Every row comes from one small tree of marks. The marks that hang from a mark follow it in brackets, in alphabetical order. Every link used is in the known rows. Which tree was each row made from?
Known rows:
P{L}: [-23   1 -14  15   2  72   4   1  45   1 -17   6  18  16  -2  14  -2  31
  -8]
W{H{G{L{P{N{J}}}}}}: [ 43  14 -28 -12  -6 -41  10 -10  -7 -11  29  19 -15   3  29  21   5  30
  21]
N{G{H L{P}} J}: [ 47 -10  -8  -6  -7  19  11 -30 -39   6  48  17 -14  20  -7  34  -7 -21
  36]
L{G{H{W}} P{N}}: [  8  -6 -46   3   2 -59  10   2 -33   8   3  10  36  13 -10  20  12  43
   6]
H{G{L{P{N}}} W}: [ 28   1 -39  13  -2 -73  11  12 -12  -7  16   5  41   9  26   1  17  54
   7]
H{G}: [-42  -3 -30  10  -9  18  11   5  49  -8   8 -11  14  14  35  14  26  35
  12]
G{H L{P}}: [ 12 -32 -29  11   4  25   9  -9  -5   0  35  17  -8  19  -3  -4   1  12
  16]
L{G P{N{J}}}: [ 67  11  -6 -31  -5  44   8 -13  -6   6  16   2  32   6 -11  50 -13  11
  22]
H{G{L}}: [-18 -16 -34   8  -3  17   8   3  14  -9  29  -5   4  15  31   2  29  31
   8]
L{P}: [  7   0 -12  10  -4  67  11  -5  40  -4  15   4  15  17  -4  15  -9  27
  25]
H{W}: [-49   6 -27  14   1  10  11   4  48  -4  -8  -3  32  18 -20   8  19  37
   6]
N{G P}: [-11  12  -6  -6 -16  40  13 -15  13 -12  13  -7 -27  18 -15  34   3 -11
   6]
J{N}: [-19  -2  -5  -2  -5  89   7   3  62 -14  -5  -3  -7  16 -26   3  11  -5
  22]
U{H}: [-13   7 -12   7   2  72  11  -1  62  -2  -5   8  -5  13 -37   6   8  27
  14]
U{H{G{L{P{N}}} W}}: [ 53  14 -31  14   2 -69  14  13  -9  -1   8  13  33   5  -5  -6  17  64
  16]
G{H{W} L{P}}: [  1 -22 -35  20   6 -33  12  -2 -15   4  23  16  21  20 -17 -10  13  36
  16]
H{G{L{P}} W}: [ 16  -2 -31  23  -4 -43  15   8 -11  -1  28  -1  43  15  26   0  24  66
  23]
P{L{G} N{J}}: [ 32  13  -9 -27   0  49   2  -8   2  13 -17   4  37   7 -11  49  -4  16
  -9]
G{H}: [-53 -23 -35   7   2  31   8  -5  44  -5   6   7 -10  20  -2   4  15   1
   4]
W{H{G{L{P{N}}}}}: [ 16   2 -48  12  -5 -48   8   2 -15 -18  23  21 -28   6  38   4   8  48
   9]
G{H{W} L}: [-43 -25 -45  16   9 -32   8   1   2  -1  13  10  10  20 -19 -13  29  24
  -4]
J{N{G}}: [-11  12  -3   3 -14  71   8  -8  24 -13   1  -4 -26  21 -23  24   5 -18
  28]

Which tree is each row?
[ 40  -6 -24 -10   7 -51   8  -9 -10   2  20  21  30  11 -20   8   0   3
  12]	G{H{W} L{P{N{J}}}}
[ 13   9  12  -6  -7  78   8   5  49  -7 -23  -2  -5  12 -32   4   4   5
   2]	J{N{P{L}}}
[-34  -9 -42  17   5 -30   7   4 -24  22 -22   6  42  19  -9  18  27  61
  -9]	P{L{G{H{W}}}}
[ 40   6 -23  24   0 -42  18   9  -4   7  19   9  36  11  -7  -6  25  77
  31]	U{H{G{L{P}} W}}
[  5   8 -30 -14   7 -47   5  -2 -19  20 -26  11  52   9 -15  35  15  29
 -13]	P{L{G{H{W}}} N{J}}
[ 20  -3  -5 -29  -4  27  10 -15 -11  19  -1   1  15  10 -13  40  14   9
  -2]	N{J P{L{G{H}}}}
[ 25  19 -17  -5  -7 -65  12 -17 -13   2   8  16  21  14 -13  41  -7  -8
  23]	L{P{N{G{H{W}} J}}}
[-16  -9 -27  14  -4 -28   9  -5 -30  -5  10   8 -21  26 -33  -2  28 -10
  20]	J{N{G{H{W} L}}}
[ -6   5 -33  20   2 -38  15  11  11   1   7   3  24  12  -7  -8  42  67
  13]	U{H{G{L} W}}
[  3  -1 -15  -4  -4 -19  12   8 -19  13 -29  -1  21  15 -38   6  33  35
  -2]	J{N{P{L{G{H{W}}}}}}
[ 36   5 -27 -20   0 -50  12  -9 -25  14   8   9  50   9 -16  38   8  23
  15]	L{G{H{W}} P{N{J}}}
[ 58  -2   4   6 -13  63   8 -12 -27  -6  30   8 -25  22 -19  15  -7 -13
  40]	J{N{G{L{P}}}}
[-28  -7 -40  18  -1 -40  12  10   6  -5  16  -6  31  16  19  -2  39  53
   6]	H{G{L} W}
[ -3  24 -21   1  -1 -58   5 -11  -6   8 -26  18  23  15 -11  39   1  -2
  -8]	P{L N{G{H{W}} J}}
[-26  17 -30  23  -3 -35  17  13  46   1 -13  -1  36  12  -4   2  38  67
  18]	U{H{G W}}
[  9  11   3 -13 -11  16  11 -25   0   8  -2   8 -13  16 -13  44  -1 -22
   3]	N{G{H} J P{L}}
[ 12 -11 -10 -14  -6  35   9   1 -12   9 -16   0  -7  13 -27  11  22  10
   1]	J{N{P{L{G{H}}}}}
[ -2 -12 -37  13  -1 -33  15  -1 -30  17  12   4  43  19  -8  19  18  55
  21]	L{G{H{W}} P}
